Each row comes from the steps of one path. Every step used is in the known rows, and no mark comes twice. Write the path behind each row, first mark first.
In the rows, 128 means zero.
Known rows:
h l e j: [ 77 149 163 147 132 132 115 151 163 150 101 104 132 162 137 146 161 122
  79 156 140 108 150 114 143 137 156 126 122  72  93 134 126 146 112 136
  89 169 117 121 123 130  96 111 141  55]
w z: [139 135 105 121 173 109 113 130 160 123 136 129 145 117 134 127 128 139
 111 145 134 103 149 126 101 115 107 142 102 111 138 107  94  99 123 108
 149 111 142 121 124 141 108 115 144 117]
l e j: [ 81 145 148 170 137 115 130 166 142 175  75 124 140 174 104 115 163 135
  90 162 151 121 133 126 145 149 158 117 121  95 100 127  96 156 110 144
  96 140 120 122 120 138 101 100 107  87]
u h j: [148 169 140 112 139 107 116 131  97 127 165 120 172 152 134 104 123 146
 140 134 128 137 159 111  91 139 173 117 121 131 150 133 109 126 160 105
 170 136 175 135 144  95 160 167 137 110]
l e: [ 77 161 128 136 123 120 145 131 133 130 107 105 121 164 123 121 146 144
 130 152 143 124 128 125 150 141 138 137 129 106  94 129 100 179 120 136
 120 132 122 116 120 136 120 125 128  88]
h l e u: [ 94 153 129 117 102 145 125 103 146 106 124 128 108 178 151 168 195 126
  90 126 142 118 142 126 151 149 151 129 107  61  87 128 104 152 122 164
  63 134 112 107 118 157 128 115 182  75]
d j h l e u: [ 86 191 177 145  79 141 121 112 105 169 134 112 126 181 194 162 169  80
  71 112 164 144 116 125 157 130 166  91 121  80 105 144  87 135 156 177
  64 111  96  95 111 130 125  91 135 100]
l e u: [ 87 161 120 130  89 130 130 114 114 124 101 141 108 181 127 142 197 146
  87 140 154 122 125 130 144 137 134 120 107  94  88 112  84 163 124 166
  68  96 116 102 112 160 126 112 152 106]
w z d: [142 128 135 166 132  75 107 111 148 120 153 120 148 129 103 133 149 169
 126 151 153  97 145 130 138 113  87 152 101 107 152 111 102  85 115 124
 145 144 147 117 121 110 126 121 152 136]
w z d j h l e: [ 90 195 191 185 111  81 107  92 135 172 163  87 156 167 178 143 143 125
  99 162 181 131 134 131 160 103 134 137 111  72 132 126  87 104 136 136
 141 174 112  92 130  84 119  94 150  93]
j e u: [131 158 130 148  77 162 123 103 100 139 138 161 113 119 160 162 183 109
  97 112 125  88 127 137 108 114 150 103 118 119 137 106 104 132 143 173
  68  75 111  94 102 192 145  90 148 126]
h u: [143 155 131 113 134 146 118 134 140 109 165 130 161 123 123 137 125 119
 146 123 134 130 138 104 106 125 147 144 134 102 137 139 156 107 142 137
 123 130 168 117 128 122 129 108 152 121]
j e u h l: [143 198 151 119 117 165  91 105 102 133 168 169 135 113 204 177 174  98
  94 107 111  84 151 109 100 139 175  85 110  99 159 111 119 139 129 152
  85  99 133 123 106 172 159 115 187  87]
m j h l e u: [ 95 165 157 114  86 161 148 124 120 164 123 137 147 168 190 175 186 102
 119 136 141 129 123 134 154 120 138  86 113  43  85 126  71 135 130 173
  30 130  83 112 117 170 131  99 170 104]
u h: [136 166 134 120 149 113 108 129 109 143 144 150 164 131 137 109 121 133
 127 133 123 134 148 124 119 156 148  98 111 143 155 116 124 146 111 111
 151 124 150 143 117 110 152 138 132 112]
w z d j e: [127 166 176 217 101 102 102  87 119 179 153 121 160  98 148 139 131 136
 108 141 160  78 120 117 124  82 127 148 132 139 168 116  79  95 145 140
 140 131 130 103 124 129 124  75 135 143]
u h l e j m: [111 203 183 158 161 109 113 163 116 212  84 122 165 150 172 129 155 116
  83 137 122 111 150  90 131 144 207 110 109  96 145 123 118 183  94 145
 110 184 119 116 122 103 134 120 124  58]
z d: [127 132 148 164  88 100 119 110 108 124 156 116 127 140 111 129 149 158
 140 129 144 124 130 140 148 131 102 137 124 125 139 129 133 102 119 154
 123 152 129 128 133 104 135 129 137 161]
j m: [135 148 143 159 129 112 151 142 103 162 103 142 134 117 152 120 128 121
 123 108 124 128 113 132 119 116 144 130 134 141 157 129 135 145 122 153
 133 139 102 112 122 127 153 125 106 129]
z d j e u h: [140 204 179 192  57 117  82  69  53 172 160 164 167 139 159 142 167 130
  91 123 139 102 126 109 124 127 160  79 118 169 175 119  80 108 139 181
 100 106 133 107 106 124 179  87 147 150]
m j d z: [109 157 168 177 114 199 132 113 116 150 138 154 170  77 144 107 109 115
 114 162  90 111 116 148  91  80 103 111 111 157 130 135 109 126 165  99
 109 103 144 150 144 106 145 134 132 130]
l e j d z w: [ 97 220 169 252 118 152 121 145 115 144  82  98 138 144  97  89 176 127
  76 199 109  83 124 162 103 118 139 105  68 126 101 111 128 145 197 122
  98 137 132 151 105 116 101 114 122  68]
d j: [123 138 154 141 108 124 120 115 118 154 118 125 146 131 135 129  97 103
 100 134 133 142 118 119 128 116 134 123 134 165 139 143 109 124 141 135
 132 134 123 126 138 104 130 101 107 138]
u h j e: [131 192 149 146 132 118 114 119  82 150 171 117 170 131 171 140 139 133
 132 137 119  98 151 111  82 112 192 120 140 119 161 119 101 148 162 112
 159 128 165 110 130 141 171 142 148 105]
e u h: [150 167 121 104 121 133  95 127  95 126 129 166 146 148 133 130 165 136
  99 118 127 125 147 114 114 156 144  77  89 143 149 106 102 125 115 155
 106  96 131 132 102 144 155 127 152 123]
e l: [105 130 122 112 124 143 135 131 126 122 137 107 147 124 132 171 144 116
  88 159 110  92 139 123 127 136 123  98 110 125 135 134 132 106 133 166
 112  99 119 136 121 156 119 110 151 145]
w z d j e u: [143 172 158 204  69 122  85  69 101 166 149 146 153 114 147 154 193 133
  69 135 165  78 125 113 112  86 121 127 104 132 165 109  57  81 147 180
  83  97 111  80 111 159 140  62 150 153]
l e u h j m: [114 217 136 138 111 101 141 142  66 154 106 127 169 201 153 111 197 158
 103 128 152 131 135 111  98 132 189 108  97 107 140 123  70 184 146 194
 104 134 121  95 112 118 180 125 132  96]
z d j h u: [152 190 195 186  78 116  96 111  91 163 204 116 178 151 148 137 109 105
 132 124 161 165 120 125 130 106 142 115 143 127 168 158 144  66 179 178
 135 159 150 111 126  58 144  96 133 160]
j d: [125 151 132 154 110 148 111 129 108 132 137 149 132 121 127 121 120 143
  82 117 119 116 126 155 123  95 126 124 119 127 156 116 139 132 130 130
 138 107 105 140 110  97 138 112 123 139]

Which path is each row?
[133 175 167 203 107 173 126 114 119 116 123 129 166  92 124  92 139 106
 136 177  91  96 118 147  79  98  98 100  83 153 121 119 120 115 197 111
  94 153 123 173 122 134 125 139 157 135] -> m j d z w
[137 139 176 154 144 135 112 158 128 185 143 115 139 130 168 154 139  88
  89 117 128 127 130 140 131 105 175 104 107  80 146 149 150  87 136 132
 104 141 116 136 127 118 108 111 116  95] -> e j h l
[ 80 183 149 116 151 107 111 111 133 130 149 128 148 158 166 141 135 115
 128 147 131 115 146 105 144 169 163 115 106  84 111 118 125 193 104 112
 142 151 148 132 126 105 143 152 171  50] -> u h l e
[139 203 169 172 144 152  94 121  67 128 190 126 177 124 133  82 104 140
  99 159 102 135 151 136  66  96 174 109  87 173 158 141 124 137 207  73
 169 101 192 141 124  54 177 163 138  89] -> u h j d z
[ 90 190 167 185 134 117 142 173 119 211  93 109 142 165 137 118 157 119
  91 152 142 134 111 154 151 139 158  97 105  74 116 113 105 146 127 148
  92 122 108 102 113 126 109 106 100  91] -> l e j h
[142 143 150 188 113  73  97  96 130 155 139 115 163 128 109 119 119 150
  91 154 162 115 130 114 127  98 104 143 117 140 150 125  83  70 133 138
 153 157 135 116 130  93 114  93 136 141] -> w z d j
[149 156 174 205 108  71 123 108 110 187 124 114 171 119 140 103 118 138
 101 133 166 112 114 108 127  93 125 146 118 159 184 133  83  97 133 163
 147 175 111  99 125  83 148  92 114 153] -> w z d j m
[ 96 182 153 128  91 139 130 120 118 127 141 130 105 184 187 170 194 109
  90 113 149 133 115 147 152 142 154  92 106  43 104 120 104 142 139 168
  61 106  98  95 109 142 126 113 164  81] -> j h l e u
[ 94 161 135 156 112 162 133 128 114 143 148 128 140  92 159 192 155  93
  97 152 107  57 124 124 123 115 146 105 138 130 144 128 132 134 138 171
 115  76 115 122 123 192 132  81 155 121] -> j e l
[106 221 126 151  87 130 106 119  59 122 141 143 161 206 125 120 193 178
  60 142 139 111 163 125 100 117 176 106  78 100 145 113  68 152 159 158
  99  97 139 115  95  90 171 142 152  88] -> l e u h j d
[ 85 174 165 138 172 117  94 153 144 164 112 118 159 161 142 144 157 127
  82 164 128 109 148  99 134 156 191  95  96  87 122 121 123 164  96 116
 123 169 150 143 116 105 122 128 138  50] -> u h l e j
[100 193 119 120 122 127 113 121  95 129 103 151 153 187 128 129 187 151
  95 148 143 121 146 120 128 168 153  91  96 118 115  92  75 180 107 156
  91  95 130 118 105 145 144 121 161  81] -> l e u h
[154 155 192 180 113  90  92 105 126 164 194  98 161 130 175 154 116 110
  97 130 164 123 131 134 140  89 128 126 114  93 166 137 108  55 151 141
 150 169 117 110 126  84 124  96 145 132] -> w z d j h l
[135 197 136 142 110 152  96 100  76 149 142 171 141 120 169 161 177 122
 107 112 118  97 128 120 105 135 166  72 108 135 156  93  97 154 129 160
  95  74 135 114 101 177 165 102 168 114] -> j e u h
[149 153 147 188 126 131 118 112 126  90 136  99 129 104 108  99 140 103
 150 170 108 102 116 141  96 142 116 109  79 155 109 127 159 116 188 111
 121 148 151 150 127 146 116 141 158 108] -> d z w
[158 187 178 188 126  99  93 103 121 153 199 117 205 135 140 117 118 118
 118 135 164 134 132 113 118  85 125 139 120 107 179 130 115  51 167 160
 153 149 150 102 122  77 137  73 136 137] -> w z d j h u
[151 184 150 211 101 134 112 117 100  85 159  86 136 128 110  92 142 128
 117 166 104 105 132 155  61  87 138 130  87 145 132 139 140 102 247 109
 134 146 153 151 113  99 126 156 142 105] -> h j d z w
[162 199 164 206  92 105  70  76  74 177 165 163 186 125 154 145 172 136
  72 132 158  70 132  99 107 110 143  90  96 151 179  88  49  95 137 172
 113  99 134 107 110 145 163  69 158 140] -> w z d j e u h
[117 191 148 132 137 137 117 120  93 160 179 109 176 119 167 169 157 111
 108 170 102  68 159  92  97 115 192  93 120 122 169 127 103 127 175 155
 142  96 165 124 126 164 162 112 157 109] -> u h j e l
[144 167 154 124 126 162 147 139 127 161 162 138 195 118 169 132 113  89
 170 145 127 147 131 113 106 101 136  97 152  80 139 130 126  85 160 150
  95 131 136 129 131 130 144 115 149 150] -> m j h u
[177 220 142 189  91 152  79 106  50  82 161 123 159 148 129  87 186 137
  95 162 104 106 148 143  48 106 163  83  47 156 146 116 110  85 238 129
 116 103 158 160  95 107 167 146 175  98] -> e u h j d z w
[151 184 155 123 139 150 122 146 108 135 180 131 152 128 163 137 123 102
 164 119 136 152 130 131 114 116 149 111 132  85 153 136 161 101 168 147
 133 117 151 109 123 113 137 115 125 119] -> j h u
[153 176 170 153 155 150 111 175 121 182 155 135 165 134 136 125 144  86
 106 122 127 138 129 132 105 109 169  98 121  95 168 135 157  68 163 154
 107 116 143 118 117 129 110  89 119 107] -> e j h u
[111 169 180 211  61 116 113  78  86 184 153 126 142 125 152 136 132 118
 122 131 144  98 107 125 134  98 133 128 163 155 154 136 108 119 151 164
 132 136 123 106 138 122 136  87 115 153] -> z d j e
[113 188 128 117 106 103 113 121  89 125 135 125 152 210 140 122 188 161
 100 150 145 130 160 111 107 150 177 110  93  98 116 126  62 155 154 163
 103 114 154 103 112 131 156 151 157  90] -> l e u h j
[118 162 175 219 131 177  95 151 110 167 120 136 150  97 110  99 131 111
  57 152  98 109 127 163  95  95 141 104  76 171 155 129 137 117 163  93
 113  92 150 141 130  91 117 107 100 100] -> e j d z
[ 73 180 192 148 108 124 132 121 113 177 130  89 137 167 195 143 115  75
  99 134 157 153 108 132 155 131 165 112 132  82 111 144 112 151 155 142
 122 137 104 101 126  94 119 104 123  91] -> d j h l e
[154 182 149 135 143  90 146 146  70 162 139 115 179 150 160 104 130 137
 135 119 127 135 140 103  94 116 183 124 126 145 172 135 116 149 151 144
 168 160 144 123 129  88 188 159 116 127] -> u h j m
[ 89 145 148 123 102 184 156 119 124 179 136 140 167  75 169 181 151  88
 117 179  94  45 113 103 117 102 124  88 144 119 126 120  93 129 131 176
  78 106 101 138 133 203 133  79 159 156] -> m j e l
[127 140 170 185  76  99 107 101 103 151 146 110 156 138 123 118 115 139
 117 137 159 139 120 110 151 124 115 129 152 171 147 157 114 100 140 158
 134 164 122 118 131  70 137 112 114 165] -> z d j
[114 142 147 153 107 175 141 124 116 164 120 161 167 113 142 133 122 138
 112 141 102 112 126 141 114  80 106 103 132 120 141 123  93 110 132 136
  97 128  93 154 128 111 144 115 124 157] -> m j d
[154 183 169 151 120 139 117 134  99 168 177 122 167 136 171 123  90  64
 129 111 143 163 113 112 111 106 171 106 150 131 163 150 144  83 187 153
 140 120 144 104 119  91 142  89 114 130] -> d j h u
[140 187 143 151 133 127 109 136  82 137 160 132 177 154 138 107 124 153
  92 132 107 119 167 124  90 102 170 110 112 137 176 132 109 126 162 115
 163 129 145 147 108  65 161 149 121 112] -> u h j d
[131 156 147  98 165 134  99 115 129 128 167 135 157 128 173 151 115 110
 127 116 125 121 155 102 115 142 158 108 119 117 147 134 153 135 107 108
 148 151 158 151 124 107 142 157 167  87] -> u h l
[134 196 173 135  91 167  81  82  89 163 164 159 147 124 201 174 146  79
  71 103 121  91 130  92 103 128 198  75 124 143 159 120  92 128 132 149
  93 109 121 110 111 143 161  87 171 112] -> d j e u h l
